Each row was made from one walk, in order. Every step used is in the known rows, and no mark comes twice. Write each row's walk.
(in the rows, 128 means zero)
Known rows
Y > G > Q: [ 67 207 126 144 122 113 140  83 117 103 128  88 145 142 170  98 125 147
 138 176 138 126 126]
W > E > C > Q > G > Y: [153 157 102 194 151  90  87  57 173 124 148 165 122  66 161 183 176 180
 137 131 122 143 113]
L > G: [118 146 132 140 106 145 149 130 126 155 157  78 121 105 102 105  87 116
  56 188 115 104 126]
W > P > E > C > Q > G: [113 134 143 142 142 147 132  91 188 153 112 125 130  70 103 142 164 137
 185  99 139 125 135]
G > Y: [134 174  77 159 128  67  59  89 125  90 148 138 145 150 155 141 146 155
  58 162 144 117 134]
W > P > E > C > Q > G > Y: [104 157 109 180 148 109  84  64 165 146 121 168 120 104 123 149 184 174
 149  92 146 116 133]
P > E > C: [135 159 145 141 140 108 133 159 125 159 125 111 142 135  92 123 154  73
 138  89 161  89 168]
E > P: [148 128 136 102 124  73 146 119 118  84 110  84 130 105 131 136 126 111
 145 137 140 125 128]
E > P > W: [109  94 135  87 129  87 139 167  80 102  88 134 133 168 152 127 119  90
 153 146 115 116 135]
E > P > W > C > Q > L: [137  35 126  92 130 157 145 158  68 116  94 134 143 166 128 124 120 120
 151  99 111 158 106]
E > P > W > C: [108 109 168  89 143 135 144 207  98  82 106 181 145 174 130 115 106  94
 153 135 133 134 160]
G > Q > L: [111 120  86 139 125 133 127  90  92 112  96 102 114 142 154 148 141 110
 110 201 140 109  83]
W > E > C > Q > L > G > Y: [148 118 113 201 132 131 119  81 108 175 163 110  80 123 105 151 127 162
  82 109 107 120  87]
P > E > C > W: [152 148 133 115 114 106 113 167 126 177 136 119 121 132 115  96 122 111
 132  27 156 121 147]
E > C > W: [176 135 131 119 106  89 109 140 159 144 156  87 121 106 137 108  78 125
 125  59 150 139 117]
P > W: [106 115 112 104 122 115 102 171 102 113 122 150 152 188 160 128 123  97
 102 183 115 119 141]
C > Q > L > G: [133  74 105 140  90 174 155  99  94 177 144  49 121 111 101 112 102 138
  60 150  92 123  81]
C > E > P: [195 121 101  98 101  76 161 101 129  79 109 107 131 107 154 105 141 141
 149 137 141 144  96]
C > W > P > E: [106 161 133  78 125 150  89 148 157 143 132 172  96 159 114 100 143 149
 128  86 158 116 165]
W > E > C: [173 175 162 143 158 110 128 139 178 107 165 130 103  97 123 172 128 103
 150 135 148 124 144]
E > C > Q: [164 125 126 137 105 110 135 102 163 138 146  44 162 101 121 115  87 138
 134  66 119 151 128]
Q > G: [135 141  99 142 135 113 109  99 158 103 135 133 151  62 161 169 173 113
 110 232 142 122 118]
Q > G > Y: [127 163  71 180 139  70  61  73 138  96 138 171 144  95 171 171 188 152
  85 211 147 115 112]

Write each row's walk
[ 64 179 126 153 106 158 175  97 123 161 109  98 105 113 129  92  78 130
  95 194 108  94 113] -> L > G > Q
[125 119  81 184 120 117  95  87  73 150 152 112 102 149 116 141 139 138
  29 184 125  93  88] -> Q > L > G > Y
[ 93 145 101 143 129 130 129  77  75 112 120  84 129 154 161 130 156 125
 123 191 144 119  83] -> Y > G > Q > L
[171 138 149  78 132  94 133 138 139  99 132 146  76  94 148 149 130 151
 169  94 132 156 128] -> C > W > E > P
[142  88 130 122 133 158 126 106 130 159 114  88 110 145  88 137 148 123
 154  69 144 123 116] -> W > P > E > C > Q > L
[191 128 127  93 119 112 166 136 137  63 117 147 139 112 136  94 123 140
 153 123 154 158 118] -> W > C > E > P
[104 104 105 148 142 102  99 109 104 103  94 203 154 123 161 135 154 168
 146 122 112 147 126] -> E > P > W > C > Q > G > Y
[141 146 169 136 157 123 129 180 149 121 146 172 100 152 137 168 124  85
 162 140 127 120 146] -> P > W > E > C
[111  38 149 113 114 193 184 162  56 172 108 109 112 148  89  94  84 113
 120 111  87 132  98] -> E > P > W > C > Q > L > G
[111  90 149  84 119 152 151 171 113 104 106 147 167 159 133  91  85 142
 153  73 100 166 155] -> E > P > W > C > Q
[118 143 150 121 128 140 132 116 174 156 128  93 130 131  86 104 115 144
 168  37 135 128 160] -> W > P > E > C > Q
[115 170 173 128 152 129 130 142 172 138 129 130 106 142  80 126 142  93
 163  88 170  89 168] -> W > P > E > C
[130  63 149 150 123 190 167 145  95 200 139 110  83 137  94 136 102 110
 117 124  78 125  90] -> P > W > E > C > Q > L > G
[160  91 144 159 119 178 168 111 120 190 162  74  82  92  84 139 106 127
 105 118  97 126  87] -> W > E > C > Q > L > G
[ 91 174 140  97 145 149 103 143 155 121 123 160 114 160  98 125 164 124
 125 143 162  95 173] -> W > P > E
[109  80 142 111 134 150 151 144 124 108  93 172 162  92 144 133 135 133
 177 138 108 161 130] -> E > P > W > C > Q > G
[120 146 136 103 150 139 103 177 135 101 140 213 109 169 165 171 150 117
 124 197 111 130 155] -> P > W > E
[134 110 137 146 145 136 131 127 166 142 124 166 131  80 155 169 150 127
 179 145  98 148 119] -> P > W > E > C > Q > G
[140 134 126 105 110 165 123 134 163  95 151 123 178 120 126  99  96 164
 105 102 121 169 154] -> W > C > Q
[107 129 147  99 143 163 113 209 121  92 129 204 158 187 142 113 105  95
 104 167 132 130 167] -> P > W > C
[137 138 129 133 112 123 138 132 133 170 124  78 163 125  96  98 124 125
 146  35 127 129 157] -> P > E > C > Q
[114 106 129  95 114 173 123 175 130 109 130 160 181 170 140  90  87 150
 112 106 103 168 157] -> P > W > C > Q
